Every row comes from one small tree of marks. The marks that hang from a mark follow it in brackets, in alphabetical order. Every link used is in the known rows. Which tree was each row made from?
Known rows:
podep[tezo[tana[sovena[bemef]]]]: -4,10,5,-1,-5,-9,-5,6,-4,-3,-1,7,-3,7,3,12,-4,-15,-8
bemef[sovena[zoven]]: 12,3,5,4,-3,-5,-1,-3,-4,4,-11,-7,3,1,-5,-3,8,3,5
tezo[podep sovena[tana]]: -5,2,-9,4,-10,2,1,-18,-1,-2,10,9,-5,4,4,0,4,3,2
tezo[sovena tana[podep]]: -6,18,5,-1,-18,-4,-2,-17,-3,-7,6,9,-8,14,-2,9,-12,-18,0
tezo[podep sovena[bemef] tana]: 5,16,-5,-8,-23,-13,-8,-3,-8,-3,15,9,3,11,4,15,-6,-6,-3
tana[podep sovena]: -17,3,24,2,1,6,0,-16,7,-8,-13,11,-13,12,-8,10,-7,-13,2
tana[podep]: -9,14,17,2,0,5,-6,-12,9,-12,-12,-3,-11,13,-7,-3,-5,-11,6
podep[tezo[tana[sovena[zoven]]]]: -10,8,7,9,1,-11,-5,-1,-6,-3,-3,0,-2,11,8,9,-4,-14,-17
tana[sovena[tezo]]: -9,-15,0,-1,3,6,-1,-1,1,-3,-6,8,-17,-7,-2,4,5,-3,5
tana[podep[tezo] sovena[bemef]]: -17,10,26,-2,1,3,0,-1,8,-8,-14,9,-1,7,-6,10,-12,-12,0
zoven[sovena[bemef podep tezo]]: 5,-9,-9,-10,8,7,-3,17,7,1,2,-13,4,-8,-7,-8,3,11,11
bemef[sovena[tezo[tana[podep]]]]: 6,13,-4,-2,-11,-1,4,10,10,4,-9,4,-10,2,0,5,4,-15,6
zoven[bemef[sovena]]: 25,19,-3,1,-1,10,-4,-3,4,-4,-4,2,-6,13,-5,2,15,2,24
bemef[sovena[podep tezo[tana] zoven]]: 5,-9,-12,2,2,-8,8,21,-3,10,-5,-10,4,-8,5,-2,5,-2,-7
bemef[sovena[podep tezo zoven]]: 2,-16,-9,3,8,1,9,18,-1,6,-10,-14,4,-12,0,-8,7,6,2
tana[podep sovena[bemef tezo]]: -10,-8,18,-11,0,7,3,3,8,0,-12,13,-6,-9,-10,7,-8,-3,5
tezo[podep sovena]: -8,10,-5,3,-13,1,-7,-14,-1,-13,7,2,-7,15,3,6,1,-3,5
podep[tezo[sovena[zoven]]]: -9,6,0,10,-3,-1,-4,-10,-8,-11,0,-10,4,5,3,-5,-5,-2,-1

Which tree is each row?
6,-6,22,-5,5,-3,2,-8,-1,11,-6,0,15,-15,-11,-10,-8,12,-7 -> sovena[bemef tana[podep] zoven]
-6,18,-9,6,-14,-5,-5,-6,-6,-10,8,0,-6,12,7,4,-4,-18,-2 -> podep[tezo[sovena tana]]
6,-12,3,1,13,10,-1,-2,-1,0,-4,5,-4,-4,1,3,5,11,5 -> tana[sovena[tezo zoven[bemef]]]
12,14,-10,-12,-9,-4,-13,13,11,3,8,-4,1,7,3,5,5,4,3 -> zoven[sovena[bemef tezo[podep tana]]]
-6,1,4,2,-8,7,7,-24,0,-1,4,10,-5,-2,-7,-5,-5,-3,7 -> tezo[sovena[tana[podep]]]
7,-2,-16,2,-4,3,8,9,11,10,-4,5,-7,-8,6,-4,17,4,7 -> bemef[sovena[tana tezo[podep]]]
16,-4,-3,3,1,8,3,-22,-10,5,12,5,7,-5,-2,-7,3,17,7 -> tezo[sovena[tana zoven[bemef]]]
6,-10,-10,-9,-1,1,0,12,6,9,2,4,1,-19,2,-8,8,13,1 -> sovena[bemef tana tezo[podep]]
-14,8,-7,9,6,-5,-2,12,0,-11,-1,-12,-4,12,9,-2,-3,-18,-10 -> sovena[podep[tezo[tana]]]
18,-7,-8,-11,2,7,-3,5,8,13,5,0,2,-18,-8,-13,10,16,12 -> zoven[sovena[bemef tana tezo]]
6,10,0,-6,-18,-17,-7,-4,-13,2,14,3,14,7,5,12,-9,3,-13 -> tezo[podep sovena[bemef zoven] tana]
-11,14,18,1,-5,1,-1,-7,0,-9,-6,-5,11,4,-5,-2,-15,-3,-1 -> tana[podep[tezo[sovena[bemef zoven]]]]
2,10,-4,11,17,-2,-3,11,-3,-8,3,-17,10,15,12,-2,-3,-1,-11 -> sovena[podep[tezo[tana]] zoven[bemef]]
18,27,-5,-5,2,13,-9,0,20,-4,5,-1,-8,20,2,3,4,-1,16 -> zoven[bemef sovena[tezo[tana[podep]]]]
2,-5,-4,13,26,7,6,4,0,0,1,-13,13,-1,8,-15,3,12,-7 -> sovena[podep[tezo] tana zoven[bemef]]
-10,-7,1,2,2,-8,1,1,-6,-1,2,8,-10,9,2,13,-3,-16,-11 -> tezo[tana[sovena[podep]]]
6,-15,-3,7,9,-4,14,4,-4,15,-5,-6,10,-11,-2,-10,8,8,-4 -> bemef[sovena[podep tana zoven]]
0,-16,-16,1,13,10,4,6,12,7,5,-9,-4,-10,0,-15,9,10,5 -> zoven[sovena[podep tana tezo]]
3,-35,-6,-6,16,-1,11,18,-7,16,1,-9,16,-36,-3,-19,0,21,-9 -> sovena[bemef podep tana tezo zoven]
4,-9,-1,-7,-7,-14,2,3,-21,5,13,-3,16,-6,-2,4,-12,2,-12 -> tezo[sovena[bemef podep zoven] tana]
-6,-23,-5,6,5,0,10,-12,-14,6,9,-3,9,-13,-2,-11,-3,11,-7 -> tezo[sovena[podep tana zoven]]
-14,-9,-2,1,1,4,-3,2,6,-5,-5,9,-16,3,5,9,5,-3,0 -> tana[sovena[tezo[podep]]]
-4,-16,8,-7,3,-4,-2,8,-2,4,-6,4,5,-10,1,8,-1,12,-8 -> tana[sovena[bemef tezo[podep] zoven]]
